Every row comes from one small tree of marks. The marks that hang from a mark follow it in brackets, in alphabetical order. Every link used is in the known rows. Which tree was each row made from?
Known rows
F{A}: [  8.4   9.6   0.9  -4.4  -1.0   0.9  -6.1  21.1  32.5  -1.7  23.0 -17.2
 -17.6   0.6  -9.3 -11.7 -24.8   7.8   5.9  -9.1 -14.8  18.4]
Z{C{A Q}}: [ -1.3  17.4  26.5 -12.5   0.3  30.3  -8.0   5.5 -46.4   5.7 -13.0 -17.0
  13.4 -23.1 -33.8 -24.6  -6.4  30.1  -6.2   4.7  -3.2  20.1]
V{C}: [ 15.1  18.5  -5.3   4.9 -15.2  23.9  15.8   7.4   8.6  10.6  -1.4 -16.0
  -2.6 -25.0  32.5 -20.9 -10.1   5.7  -3.0 -17.0  -7.3  26.4]
A{C{Q{F} W}}: [ 22.3  13.6  16.3   8.6 -12.9  36.6  -1.1   7.2  33.1  -4.2 -35.7  18.7
   5.8 -32.4 -20.1 -23.0  -8.2  44.0  20.6 -27.2  27.5  17.4]
C{A Q{F} W Z}: [ 22.5   7.7  29.2  -2.3  -3.5  23.9  -7.5  21.7   0.9 -10.3 -13.5   7.2
  15.0 -26.2 -56.6 -19.4   3.3  46.3  16.1 -38.5  51.0   8.2]
C{A W Z}: [ 21.8  17.3  15.9 -11.6 -11.2  22.1 -17.9  20.6  17.6   3.2  -1.2  -4.3
   6.3 -14.3 -21.6 -17.6  11.5  12.4  18.6 -36.5  44.0  14.5]
V{F}: [ 34.1  12.0   1.9   2.4  -6.8  22.5  14.3  19.3  17.4  33.5  12.0 -20.3
 -16.1 -12.8  42.3 -21.0 -12.8  12.7  -3.9  -6.3  -1.7  10.5]
A{C{Q{F} W Z}}: [ 25.9   4.7   9.9  17.0  -0.2  25.9   0.8   8.2  19.0  -5.8 -26.7  12.7
  12.6 -33.2 -30.1 -22.2   4.0  40.6  19.8 -39.0  47.3  17.7]
V{F{A{C} Q W}}: [ 15.1  -1.9 -20.3  21.1   8.1 -24.7  24.3  15.1   5.5   1.2  16.0  -3.2
 -18.0 -13.0   2.4 -11.3 -11.2  46.7  25.0  22.1  -0.7  -4.0]
Q{F}: [ 27.9  12.7  12.1  -1.2  -6.8  11.0   0.4  26.0  44.0  -3.7  10.0  -6.1
 -10.2 -16.5   5.3 -16.4 -21.3  15.9  -1.0 -23.1  -5.6   8.0]
V{C{A}}: [ 11.9  20.7  16.5 -11.2 -20.7  25.5  11.0  10.7  -6.8  -8.4   4.4  -4.1
   0.8 -34.3   6.4 -25.6  -2.4  18.8   2.7 -16.5   5.8  20.7]
Q{F{A{C} W Z}}: [ 20.3   0.7 -10.3  10.0  11.8 -38.1  19.2  19.5  39.5 -38.9  35.7   4.9
 -18.3 -31.1 -17.8  -8.8  -7.3  30.1  26.8  -9.6  22.1   3.6]
F{A W Z{C{Q}}}: [ -7.0   3.7 -20.7  12.5  27.2 -25.3  11.0   4.5 -34.4   2.5  13.5 -36.8
   0.2 -11.8 -30.8  -4.7  -8.4  23.4   6.7  18.0   2.0  17.3]
C{Q}: [  3.2  11.7   4.3   5.5  -3.4  18.4   0.2   9.4   3.8  28.9 -13.1 -14.2
  -3.4 -13.0   3.0 -13.2 -17.3  25.7   5.1  -1.6  -6.0  12.9]
A{C}: [ 16.0  16.4   5.4   0.0 -12.0  17.0  -1.2   7.9  32.5   5.3  -1.8   1.9
  -9.1 -25.3  21.3 -21.0  -6.3  11.0  13.7 -10.8   0.2  16.7]
C{A Z}: [ 15.8  10.2  17.8 -11.4  -2.6   5.3  -7.3  22.4   1.2  -0.9  20.7  -9.6
  -0.2 -20.0 -14.8 -16.7   5.4  14.8   8.2 -23.5  24.9   7.9]
C{A Q Z}: [  4.5   4.7  21.7  -3.8   3.6   8.8  -1.6  14.4 -26.8   8.3   1.6  -7.4
   7.7 -24.4 -33.2 -16.2   3.0  36.3   9.3 -13.5  27.8   6.8]
C{A Q{F{Z}} W}: [ 17.7  11.6  24.7  -6.0  -9.4  16.9  -2.6  17.2  13.3 -15.0 -15.4  14.3
   9.8 -35.2 -47.0 -15.7   0.2  46.8  16.2 -33.7  57.3   8.9]
Z{C{A W}}: [ 16.5  29.7  20.4 -21.0 -14.5  44.3 -24.5  11.6  -2.9   0.3 -16.1 -13.2
  12.2 -14.4 -22.3 -25.5   2.9   6.0   3.8 -17.7  13.9  27.6]
C{A Q W Z}: [  9.7  12.5  18.3  -3.4  -5.8  26.0 -12.6  13.2 -10.3  12.9 -18.7  -2.2
  14.2 -19.0 -39.5 -17.0   9.0  35.0  20.0 -26.4  47.2  14.6]
F{Z}: [ 14.9  11.9  -9.9   2.5  -1.9  -4.4   2.2  13.5  30.0  11.9  13.7 -14.9
  -9.0 -19.1  20.5  -8.3  -6.0   1.2   3.4 -19.0  18.3  13.6]
F{A{C{Z}} W}: [ 11.8   1.1 -16.5  11.5  16.3 -27.6   8.6  14.3  15.7 -10.6  31.4 -12.5
 -14.4 -14.9 -11.2  -9.2   1.8  17.5  29.3  -2.3  11.8   9.1]
C{Q Z}: [  7.4   2.9  -0.8  13.2   9.3   6.6   2.8  10.1  -8.9  26.8  -4.1 -19.2
   3.4 -13.7  -7.6 -12.3  -5.7  22.9   4.3 -14.4  14.9  13.0]
L{C{W}}: [ 10.8  27.8  -2.4  11.1 -16.5  38.9 -12.9  10.1  32.1  10.4  -7.6 -26.9
  -1.6  17.0   8.2 -19.1 -15.0 -17.7   4.4 -30.1  -6.3  24.9]
L{C F{A Q}}: [-28.2  19.5   6.9  33.1   7.2  -5.5 -14.6  -0.5   2.2 -25.9  11.8 -22.2
 -14.9  39.0 -23.8 -17.1 -38.5 -12.3 -19.1  -1.3 -21.6  15.3]

Which tree is each row?
[ -4.8  -0.1 -18.2  16.0  15.8 -31.5  19.1   2.7  -0.2  -5.8  12.6  -3.2
 -10.7 -28.2 -20.1  -5.5  -3.7  39.8  31.7  11.8  21.9   7.3]  F{A{C{Q}} W Z}
[ -2.6  13.4   0.5  -2.6  13.4 -10.0   8.5   4.8 -52.4   4.9   2.0 -22.0
  10.1 -30.6 -26.4 -11.3   8.3  32.2  10.3  16.1  20.8   7.6]  F{W Z{C{A Q}}}
[ 25.4  14.3  -3.7   7.4  -8.0  25.2  -9.4   7.6  36.3   7.6 -13.4   1.4
   4.3 -21.3   3.4 -19.9  12.1   6.9  22.0 -36.3  40.9  23.6]  A{C{W Z}}
[ -3.5   6.9  -1.8  26.8  10.7  12.7   4.8   5.4 -26.1  13.7   5.3 -35.8
   6.7   6.8 -14.2 -15.9 -12.2   3.8  -5.3 -20.4  -3.1  15.8]  L{C{Q Z}}
[ 13.3   9.0  -1.4  15.8  -1.3  29.0  -4.5  -0.7   7.4  16.1 -31.5   3.5
  12.0 -26.0 -14.5 -19.2   9.8  29.3  23.6 -26.5  44.0  23.3]  A{C{Q W Z}}
[  5.3   7.8  -9.2  -0.5  15.3  -6.3  -3.6  10.2  -3.7 -15.5  25.9 -30.8
  -3.6 -10.3 -21.2 -12.7 -12.9  -3.0 -10.6 -10.7   2.4  30.6]  F{A Z{C}}
[ 18.2  16.7  34.7 -10.7 -16.6  34.6  -9.8  20.1  15.5  -7.7 -23.3  13.1
   7.9 -25.3 -45.8 -21.0  -8.7  49.3  16.4 -26.1  30.3   8.9]  C{A Q{F} W}
[ -2.6  40.1  13.9  22.1 -12.7  40.7 -22.2  -5.2  29.0   1.7 -14.0 -24.4
 -11.1  30.3  18.0 -27.7 -17.7 -34.2 -13.9 -24.3   3.6  27.2]  L{C{W} F}
[-11.8  36.6  24.3  10.9  -2.9   2.6  -6.8   3.9  -8.4 -13.0  19.1 -23.4
 -17.8  17.4   8.3 -23.3 -10.6 -15.3  -2.7   7.3  -7.7   2.9]  L{C{A} F{W}}
[ -9.9  17.8  25.3   2.7  -7.9  25.5  -0.9   8.1 -29.0  -2.1   1.9 -17.8
   3.5  -1.2 -29.7 -22.5 -16.9  19.9   1.1  -7.3 -11.0  10.8]  L{C{A Q}}
[ -5.6  -1.4 -32.1  20.6  13.1 -51.3  12.9   9.6  17.6 -19.3  17.7   2.4
 -10.4 -19.1 -18.1   2.5  -4.3  34.8  33.2   9.4  19.4  -1.2]  F{A{C} Q W Z}
[ -4.5  31.2  15.1   1.0  12.6 -11.9  -6.9  -1.1 -26.9 -13.0  13.7 -21.2
  -6.0 -12.7   2.3 -20.2   8.0  -7.6  -8.6  11.8  26.9  10.5]  L{F{W Z{C{A}}}}
[ 38.6  20.3  -7.0   9.2 -21.2  49.8  23.5   7.2  11.4  27.3 -15.1 -16.1
  -1.8 -23.7  47.0 -29.1  -1.2  13.2   0.1 -25.4  20.0  29.3]  V{C{W} F}
[ 21.4   4.6  15.5  -0.6  -1.4   2.0   2.8  20.1  43.9 -38.9  21.5  10.9
 -15.6 -24.1 -25.3 -21.7 -22.8  28.0  11.3 -20.4  -2.2  15.0]  Q{F{A{C}}}
[ 25.2   0.6 -24.0  10.8  14.5 -31.1  28.0  21.3  12.4  12.5  44.3 -27.5
 -25.9 -10.9  19.4  -5.8  -6.7  19.3  13.4   7.1  15.8   1.5]  V{F{A W Z}}
[ -4.8   4.5 -24.4  13.2   8.4 -35.9   2.2  21.4  18.2   2.8  15.9 -16.6
 -13.9   7.4 -18.0   3.7 -21.7  29.1  23.5  17.2 -17.5  -3.0]  F{A Q W}
[ -3.4   3.4   7.7   5.9   2.3   8.0   2.2   3.4   5.3  -6.7  -1.7   2.5
  -8.4 -20.6 -29.0 -19.0 -18.8  37.7  16.2   1.0  -2.0  20.0]  F{A{C{Q}}}
[  9.2  13.5  -0.4  24.7  -2.0  21.9   4.6   7.8  13.3 -11.5 -11.5 -14.0
   8.3  -4.4 -26.6 -15.9 -15.1  14.9   1.5 -40.8  27.0  17.5]  L{C{Q{F{Z}} W}}
[  1.7   6.6 -35.7  19.6   7.1 -40.6  10.4  14.6  15.4  16.4   7.3 -14.1
  -5.7 -11.7  12.2   7.9  -3.2  22.9  22.0   6.5  16.5  -7.8]  F{Q W Z}
[-11.0  26.3  11.6  37.4   6.2  33.3 -14.8 -11.2 -12.7   9.1 -21.9 -27.7
   4.1  25.8 -11.4 -25.5  -7.9 -15.2 -13.3 -27.4  26.6  26.2]  L{C{Q W Z} F}
[  9.7  18.0   5.3   6.7 -15.5  39.7  -6.3  -1.3  20.5  19.2 -41.1   8.7
   5.4 -24.5  -4.6 -20.6  -2.1  32.2  25.2 -14.2  23.4  23.3]  A{C{Q W}}
[ 11.1  14.4  21.2  -5.9   8.2   5.8   6.5  17.9 -38.3 -11.3  -1.9 -13.5
   8.6 -28.5 -41.0 -19.5  -6.5  46.9   6.8  12.0  -2.9   2.3]  Z{C{A Q{F{W}}}}
[-12.7  19.7 -18.2  30.4  11.0 -38.4   1.1  -0.1  14.4   7.8  -0.1 -11.1
 -13.9   2.2  21.9  -1.3  -5.9   5.3   4.1  13.0  26.2  -4.5]  L{F{Q W Z}}
[  6.4   4.7  -0.6   9.2  22.6  -9.1   9.3  16.6 -21.5 -13.7   9.8 -27.8
  -1.8  -9.4 -45.6 -12.6 -23.7  37.3   3.7  13.3 -21.5  12.3]  Z{C{Q{F{A W}}}}
[  8.0   1.3   8.9  12.0   0.9  12.7  24.8  11.6  -7.2 -24.4   2.5  -6.4
  -1.3 -27.4 -33.5 -22.0 -29.1  44.3  -3.3 -16.9  -6.7  24.1]  V{C{Q{F{A}}}}
[ 12.5  11.2  -8.3   3.1  -5.8   3.4  -6.5   6.3  47.5 -19.6   4.1   6.6
  -6.8 -20.8 -17.5 -15.0  -1.0  11.9  25.0 -29.8  41.2  28.5]  F{A{C{W}} Z}
[-11.1  25.0  -3.1  42.7   2.7  14.6 -21.7  -5.7   4.7  -3.4 -17.1 -21.8
   4.4  34.1  -9.4 -18.6  -9.1 -20.1 -12.0 -29.5  24.4  18.6]  L{C{W Z} F{Q}}
[  6.8   4.1  -8.5  21.0   3.5  16.3  22.9   0.8 -31.8  17.8 -10.1 -20.6
  11.8 -29.3   4.0 -19.7  -0.5  25.1  -2.0 -19.8  16.2  24.6]  V{C{Q Z}}
[ 19.1   1.6 -14.7   6.4  14.8 -41.4  14.6  29.1  39.0 -25.2  42.4 -13.0
 -19.8 -15.3 -16.8  -1.1 -16.2  22.3  17.6 -10.1  12.5  -0.3]  Q{F{A W Z}}
[ -6.6  -0.4 -36.7  17.9  15.2 -54.8   9.0  17.8  15.4  -5.1  24.2 -15.6
 -11.8  -2.7 -19.0   9.9 -13.2  26.8  23.4   9.2   9.7  -3.4]  F{A Q W Z}
[ 36.5   3.5 -12.9  15.7  -0.2  24.9  23.3  11.3  -2.4   3.0  12.3 -24.6
  -1.6 -15.7   5.6 -26.3   0.6  15.5  -0.2 -35.8  34.5  33.5]  V{C{W Z} F{A}}
[ 37.8   4.6 -10.1  17.7   0.6  20.4  35.2   9.9 -19.1  20.7  15.0 -26.9
  -1.0 -29.8  43.2 -26.8   4.2  12.6 -11.5 -24.0  20.6  21.5]  V{C{Z} F}
[ 20.2   6.8  -4.1   1.9   7.4 -22.9   8.5  31.7  40.3 -18.0  33.7 -14.3
 -20.9  -5.4 -16.6  -5.8 -24.5  24.3  18.2  -1.9 -14.0   0.8]  Q{F{A W}}
[ 13.8   3.3  -8.3  18.9   9.3 -20.3  26.6   8.4  11.1  -8.1   0.1   8.5
  -3.3 -44.2  -5.2  -9.1   0.1  47.5  26.3  -2.2  30.6  -2.4]  A{C{Q{F{W Z}}}}
